Each row was made from one path, in order. Every step used is in the known rows, and no mark comes twice. Write each row's path.
Known rows
pofal/kovu: [-13  -5  -1 -13 -11  -5  -7  -8  -3  -6 -11   3   5 -11  -5  -9   1 -17
 -11 -16  -3  -5  -2  -1 -10  -9   4 -17  -6  15  -1   4  -6   9  -3  -7
  -1  -2   2 -10  -5 -15   1   0 -13  14  16   3   4  18   5  -4  16   6
   6  16   2 -10]
lomi/pofal/kovu: [ -4   2  15  -9  -7 -10  -8  -3  -5   1  -2  -3  13 -14  -1 -14   9 -19
 -14 -12  -5 -14   3  -1   4  -6  -6 -23 -18   1   4  17 -10  15  12   3
   4  -2  10   0  -2 -22  12   2 -25   8  19   2  14  11   2  -7  13   9
   6  13   4 -15]
buzari/sigis/nomosil/lomi: [  3   1 -12  -2  -5   3  22  -5  -3  -8  16   8  30 -18   7  11  15  -4
   8 -22  -1  12   2   8  -6 -15 -10   5   8   4 -13   6   6   7   6   9
   7  -2  -8 -21  -6   2 -11 -14 -17  -3  23  -6  -2  12  -3  -2   1   0
  27  15 -21 -12]
pofal/lomi/buzari/sigis/nomosil: [  5  -5 -13 -13   0 -17   0  -4  -8  -5  14   3  11 -27  23   5   5  -5
 -14 -18  -6   4  14  13 -16 -17 -11  -8   5  14  -4   7   2   2  21  21
  -1   0 -15  -3   2  -6  -6   0  -6 -14  16   3   4  16 -18  17   3  11
  27  12 -19 -16]
nomosil/lomi/pofal/kovu: [ -4   7  12  -7 -20  -4  -6 -10  -6   9  -2  -6  28 -22  -8  -9  19  -7
  -2 -16  -5 -16   0 -11   7  -6  -3 -20 -15  -5  -3  15 -13   5  10  -6
  12   0   7  -2   0 -22   3  -3 -27  11  28 -11  12  17   1  -4  -1   4
   7  16   0 -19]
sigis/nomosil/lomi/buzari/suto: [  9   6  -8 -16  -9  -1   0   3  -4 -12   4  27  32 -28  -6  21  23  -4
  10  -8   2   1   6   9 -30   0  19 -10 -14  -6  -7  -9   5   0  16  16
  18 -13   4 -13   5 -18 -13  -1 -21 -19  18 -13  18  13 -27 -11   7   1
  11  12 -11 -13]
suto/sigis/lomi/buzari: [ -4   3  -3 -19  -7 -30 -13  13  -9 -25   0  -5  12 -35  11  11   4  10
  -8  -4  -9 -15  29   6 -16  -1  -2   0   6  19  -1  20 -14   0  14  14
  -1  -1  -1  -2  13 -26   0   8 -16 -26  11   1  -1  16 -16  12 -21  12
   8  -1   8 -14]
buzari/sigis/lomi/pofal/kovu: [ -1   7   2  -4 -16 -23  -2   1   1  -4  -5 -15   6 -36  19 -10   9  -5
 -15 -16  -7  -7  12   3   1  -2 -13  -7  -5  13   5  27 -15  16  12   1
   3  12   1   3   6 -19  11   1 -30  -9  31  17   6  16   4   0  -2  21
  19   4   4 -10]
nomosil/lomi: [ -4  -6   5 -13 -13   6   8  -9   4  -3   9   6  21 -10  -7  10  14   0
   2 -10   2  -4  -2  -1   6 -11   0  -7  12   1  -2  -7   3  -6  -3  -3
   7   2  -2 -11  -5  -5  -5  -5 -10   8   9 -10  -7  17   7   3 -11  -3
  -1  15  -1 -16]
sigis/nomosil/lomi: [  5   3   3  -5  -4  11   9  -8  -3  -2  17   2  39 -11  -7  15  17   2
  10  -6   0   6   4   6  -3  -5  -6  -6   4  -5 -13   8   1   5  13   2
  11   5   1 -18  -9  -8  -6 -18  -9  19  18 -14   4  14   6 -12  -7  -5
   7  17 -13 -15]
sigis/lomi: [  2  -2  10  -8 -13  -4  -1   0  -1  -5   1  -9   8 -20   4   7   8   3
  -4   2  -4   2  14   2  -6  -6  -6   4  16  13   9  11  -4   6   4   1
   5  15   2  -7   2 -23   1  -4  -2  -4  13  -2  -9  10  15   1  -6   6
  -7  10  18 -11]
rozuv/lomi/buzari/sigis/nomosil: [  4  -7 -12  -9   1 -20   3  11 -17 -15  17  17  14 -31  19  10   0 -17
   1 -18  -1  -4   2  12  -8 -18  -5   9 -13  15  -2  19   9  -3  12  23
   3  -1   1 -16   9  -6  -9 -10 -22 -16  16  12  12  -1 -27   8   6  19
  16  14 -15  -9]
pofal/lomi: [  6  -6   6 -17 -10   9  -1 -16   4   2  15  -2   0  -8   0  -2  11   3
 -15  -6   0  -3   8  -3  -6  -8  -2 -13  16  15   2  -2  -5   3   8   6
   1   7  -3  -7  -5 -22  -1  -1   4  -1   4  -5  -7  20  16  10 -10  -3
   0  25  -4 -17]
suto/buzari/sigis: [-14 -10 -15 -18 -13  -3  20   4 -12 -10   8  -5 -18  -9  16  -8   3 -24
 -12 -30  -5   3   1  16 -13 -27  -1  -1  12  12   4  -2   7   3   5 -12
   4  -4 -16 -14   5   7 -13  13  -6 -10  12  13 -12  -1 -27   9   6   7
  18  -2   9 -13]
lomi/pofal: [ -2   0  15  -2  -8  -6  -5  -2  -6  -3   0   4  14 -10  -1  -3  13  -9
  -5   1   1  -6  10   0   7  -1 -13 -14   0  -4   3  12  -3   2  11   1
  11  -6  11  -6  -2 -12   9 -11 -20 -16   9  -2   7   3  -6  -3   5   8
  -6  11   1 -18]
nomosil/lomi/pofal: [  3   3  17  -3 -18  -1   5  -8   1   0   7   3  29 -14  -5   4  21   1
   4   2   5 -14   7  -8  16   3  -7 -12   0 -19  -1   4  -4  -5  12   1
  14  -5   8  -5  -1 -13   5  -9 -22  -2   8 -13   5  10   5   1  -8  -1
   2  12   3 -20]
mimu/lomi/buzari: [-17 -11   1 -17   2  -6 -13   4  -3  -8  12  16  16  -2   3   5   5 -11
 -12  -4   3 -18  -4   0  -8  -4   3  -5 -11  20  13 -20   6  -8  14  16
   8  -4   0  -9   5 -17   0  -1 -11  -3   3   3   6  10  -8  15   1  14
  -3  17  -4 -21]
suto/buzari: [-11 -10  -1 -16 -11   4   9   2 -10  -5   2  -9 -11  -9   3   4   7 -17
  -7 -17  -1  -3   3  11 -15 -21   4  -5  13   5   0   2   0   3   4  -8
   4   3  -7 -15  -3 -18 -10   3   1   2   6   4 -11   3 -18  -2   4   5
  -4   6  15 -16]
sigis/nomosil/lomi/rozuv: [  5  -7  12  -8   5  -9  11 -13  -4  -2  10  13  39 -15  -2  16  17  -2
  11  -3  -4   3   8  -3 -11 -17   1  -9   6  -2 -13   1   6  -5   9   1
  13  -5   9 -16 -10  -4  -8  -1 -18  14  13  -2   8   5 -14 -14  -7  13
   7  10 -16  -4]
suto/sigis/lomi/rozuv: [ -5  -7   7 -16  -3 -28  -6   2  -3 -11   2  -3  20 -24   6   3   4   9
  -7  -5  -3  -7  28  -3 -12 -13  -3  -2  19  15   4  15  -6  -7   7  -4
  -3   0  14  -6   9 -13  -6  12 -18 -20   7   9  -2  11 -10   6 -27  12
   3  -6  12   3]
sigis/lomi/buzari/suto: [ -5  -2  -1 -23 -12 -14 -17  16  -2 -13  -3  19   2 -36   0  15  14   3
  -7   3   3   2  15   9 -22   0  16  -9  -4  12   8 -15  -1   3   5  16
  15   0  -2  -1  13 -40  -3  10 -18 -28  13  -2   3  10 -16   2   0  17
  -3  -1  14  -7]
sigis/buzari: [  1  -6  18 -19 -22   8  -5  -6 -19  -6  -8   1   2 -12  -2   0   9   4
  -7   0 -17  -4   9  13  -6 -15  -2  -5  14  11   7   0   0   7  -6   4
  -3  -7 -15 -13  -5 -12  -3 -11 -10  -2  11 -10   2  19  -5   6  -2   7
  -7  11   8 -23]
pofal/lomi/rozuv: [  0 -17  15 -23  -1 -11  -7 -18   3  10   6   7  -2 -14   0  -5  12  -5
 -15  -2  -3   0  11  -8  -9 -22   5 -21  15  11   4  -5   1  -2   5  -2
   3  -1   6  -7  -5  -7  -5  18   0  -2  -4   0   3  11 -16   7 -20   9
  -5  16  -1  -4]

Which path is each row?
[ -6   6  -4 -10 -21 -16   6  21 -12   4   2 -26  -7 -41  23  -8  11 -16
 -20 -28  -4  -4  11  11  -9 -17 -10  -7   2  13   0  31 -16  20  18 -11
   7   9 -13   1   9 -28   4  15 -21  -4  33  23  -3   9 -19   3  -1  21
  17  -6  15 -11]
suto/buzari/sigis/lomi/pofal/kovu
[ -1   4   4  -9   3  -8  -5  -3  -8  -3  12   8  36 -23  -2  19  13   1
   9  -7  -1  -5  10   6 -17  -8   1  -8  -3  -4 -13   3  -2  -1  14  14
  12  -4   1 -13  -1  -6  -2 -21 -18   5  16 -11  10  12 -21  -1   6   4
   5  18 -13 -18]
sigis/nomosil/lomi/buzari
[  0  -4  10 -25 -14  12  -5   7  -9  -7   1  15   3 -16 -10   2  16  -2
 -11  -6 -13  12   6   9 -20 -15  12  -5   2  12  18 -16   4  13  -7   0
   3 -13 -12 -13   0 -20 -16  -4 -19 -20  14 -14  10  13 -13  -3   6   8
   1   3   6 -11]
sigis/buzari/suto
[  9   7 -14 -25   3 -13 -12  11  -6 -19  19  12  15 -30   4   9  13   5
 -10 -17   2  -4  22  22 -35  -4  15 -12  -7  13  -3   1  -4  -2  33  17
   3  -6   2  -2  14 -37 -15   7 -14 -37  10  -9  16  21 -24   0   2  -1
  27   3  -9 -13]
pofal/lomi/buzari/suto/sigis/nomosil
[  3  -3  16  -2  -8  -8  -4   7 -14   9  21  10   8 -19  -2   2   6  -8
  -9   5   6 -18   2  -3  12  -7  -8  -1 -11  -5  10  15  -2 -10  14   3
  11  -1  22 -10   3 -28   3 -10 -22 -11   9   5  15  -3   2  -1  -5  13
  -9  21   9 -13]
rozuv/lomi/pofal
[ -2  -6 -16  -7  -2  -3  27   9 -16 -11  21  -9  -2 -11  22   0   4 -19
  -3 -26  -3  13   9  25 -21 -28 -10   8  10   7  -6  19   9  12  12   2
   4   2 -14 -23   0  -1 -11  -2  -6  -7  17  17  -8  -1 -26  -6   9  -2
  23  -1  -1 -12]
suto/buzari/sigis/nomosil
[ -2  -5  -4 -19 -13 -29   2   7   1 -19   8  14  12 -32   5   6  15   2
  -8  -7  -1   3  27   4 -26 -10  16  -2   9  19  13   2  -2  -3   8  -3
   5  -5  21  -6  12 -25 -17  24 -24 -38  13  10   4  14 -14  -7 -18   6
  13 -18  17   7]
buzari/suto/sigis/lomi/rozuv
[  8   3   5   0 -11 -16   3   9  -4  -2   8  -7  15 -33  15   1  10   4
 -10  -2  -5  -1  19   5  11  -6 -15  -1   9   7   9  27  -4   3  16   9
   8   6   1   2   5 -20   7   2 -21 -21  19  13  -2   7   4   5  -3  14
  11   0   2  -9]
buzari/sigis/lomi/pofal
[ -9  -6 -16  -5   5 -10   0  10  -6  -8  21  18  30 -11  19   6   3 -15
  -8 -17  -4   0   1  14 -15  -7  -7   9 -12  20   8   0   8  -1  19  25
   7  -3  -7 -13   3  -6  -5  -8 -19 -12  15  12   8   8  -7   8  18  17
  24  14 -18 -17]
mimu/lomi/buzari/sigis/nomosil
[  2  -4   3 -13  -7 -18 -16   6  -8 -13  -9   0  10 -32  10  14   7   4
  -6  11  -4  -8  19   2 -15  -2   0  -4   7  12  -2   0  -6   4   5  18
   6   7  -2  -4   8 -23   5  -6 -10  -9  11   2  -2  10 -15   9  -7  17
  -6   9  10 -18]
sigis/lomi/buzari
[  0  -4 -12  -9   3 -25   0   3 -14 -12  13  17  19 -18  15   8   0 -15
   0 -16  -6   4  11  16 -15 -12 -11   0  -6  10  -6   1  13   5  10  19
   1  -7 -14 -12   2   8  -2  -2 -17 -21  14   9   2   4 -34   4  19  21
  20   7 -15 -16]
lomi/buzari/sigis/nomosil
[ -8   2 -14 -27 -17 -18  -7   6  -7 -21  12  25  16 -30  -6  11  17  -7
  -4 -27   3 -16   8   4 -21  -1  21 -15  -4  10   2 -20   0  -9  14  -2
   9 -26   8  -6  13 -14 -17  17 -30 -38   8  -8   8  22 -28   8 -12   1
  18  -2  -5 -11]
nomosil/lomi/buzari/suto/sigis
[ -9  -1 -14 -19 -17  -8   6   0  -5 -22   5  22   7  -6  -1  -8  10 -10
  -7 -21   1  -2  12  11 -17  -6  10  -8  -2  11   9  -3   4  -4   6 -10
  -3 -15   4 -10   4 -19 -16  14 -23 -34  10  -2   3  14   0  -4  -3  -8
  15  -3   3   1]
buzari/suto/sigis
[-10 -13  -2 -22  -2 -24  18  11  -3  -7   7  -5 -13 -32  19   3   8 -11
 -14 -17  -6   0  16   5 -19 -29   5   2  23  14   9   9   5   5   6  -9
   5   5  -7 -12   8  -7 -12  26 -11 -16   9  19 -15   2 -34   7 -15  23
   3 -17  17   0]
suto/buzari/sigis/lomi/rozuv
[ -1  -1  -7 -16  -3 -15   9   2  -3 -18  15  22  34 -26  -9  12  22  -1
   8 -20  -5   7  17   9 -25  -9  14  -7  -5   0  -1  -7   4  -4  16  -6
  10 -24  22 -16   4 -15 -24  15 -33 -24  11  -6  17  11 -28 -13 -12  -2
  22  -4 -11   5]
buzari/suto/sigis/nomosil/lomi/rozuv
[ -8  -6 -11 -21 -18  -1  17  10  -5  -7  13 -19 -15 -28  21   0   8  -9
 -13 -22  -8   3  12  19 -10 -23  -4   8  26  21   2  18  -1   7   4  -5
   4   6 -15  -9   8 -19 -11   8  -3  -9  17  19 -25   6 -13   6 -14   8
   7  -6  18  -9]
suto/buzari/sigis/lomi
[ -1  -5  -3 -22 -17  -6  -9   3   2  -3  -3  32  14 -25 -11  14  24 -12
   1  -8   4  -7   0  -1 -20  -6  22 -15 -11   2   4 -29   5 -11   4   7
  16 -16   3  -7   9 -14 -10  10 -21 -20   9 -14   7  20 -21   5  -1  10
   8   8  -5  -9]
nomosil/lomi/buzari/suto
[  1   4   1  -7 -13 -16  17  16 -10  -1  18 -25 -11 -37  20   3  13  -6
 -13 -21  -6  -5  18  13   2 -14 -11  -1  16   8   4  24 -10   4  21  -5
  12  12  -9   0   8 -19   4  10 -19 -21  22  20 -10  -4 -18   3  -5  11
   6  -8  22 -14]
suto/buzari/sigis/lomi/pofal
[ -7  -4   7 -20 -15  -9  -5  -1 -14 -25   1  -4   8  -9  -1  -5   4   4
  -8  -8 -22 -10  17  19  -7 -19  -1  -3  10  18   0   9  -5   5  -3   2
 -12 -10  -8  -3   3  -5 -12 -12 -16 -14  13  -5   6  22 -16   8  -7   0
   8   0   2 -19]
suto/sigis/buzari
[  2  -5  -1  -7 -13  -9   7  -2   0 -14   0  -3   1 -23  17   2   6   0
  -9  -6  -9   7  16   2   0 -12 -12   8  21  23  11  14   3   4  -1   5
   0   7  -9  -3   3  -6  -3   4 -11 -17  17  11 -14  14   8   7 -11   7
  13   3   7  -2]
buzari/sigis/lomi
[  0   3 -20 -18   3 -18  -3  21 -18 -20  24  26  17 -27   0  14   4  -8
   3 -14   0  -8  15  20 -30  -9  18   3 -22  14   4   7   3  -8  19  10
   7 -10  20 -13  14 -33 -22  -1 -26 -37  15   6  27  -1 -26  -4  -2   5
   9   2  -4   0]
rozuv/lomi/buzari/suto/sigis/nomosil
[ 12  17  -7   1  -9  -2  11   8  -7 -16  29  14  41 -19  -8  12  27   8
   3 -15   1  -2  14  12 -10   5   2  -8 -11  -9  -6  19  -4   0  31  -1
  19 -13  16 -10   2 -30 -14 -11 -36 -27  19 -11  20  15  -8 -14  -5 -10
  31  -3  -8 -11]
buzari/suto/sigis/nomosil/lomi/pofal
[ -8  -1 -18 -23  -7 -26 -15  11 -12 -24   8  31   9 -22  -5   3   5 -11
 -13 -14   1 -11  16  12 -22  -2  19 -13 -11  13   6 -17   1  -4   6   3
   3 -23   7  -4  11 -23 -12  15 -24 -46   5   2  11  11 -27   5   4  10
  17   1   2  -7]
lomi/buzari/suto/sigis
[  5   4 -14 -12 -15  -7   1  10   2 -25   9   9  11 -21   3   7  18   6
  -9  -9  -6   4  23  10 -19  -1  13   3  10  20  12   5  -4   4  11  -3
   3  -8  10  -5  13 -34 -10   9 -15 -39  20   3  -2  19  14  -2 -18  -5
  15  -4  11  -1]
buzari/suto/sigis/lomi
[ -3  -1 -13 -33 -14 -14 -17   4  -3 -18   5  14  -4 -30  -2   3  10  -8
 -19 -20   4 -12  16  13 -28  -6  19 -19  -1  24   8 -16 -10  -3  19   7
  -1 -13   5   5  12 -31 -16  20 -15 -48   2  -3  11  27 -23  13 -14  -1
  19   3  -3  -8]
pofal/lomi/buzari/suto/sigis
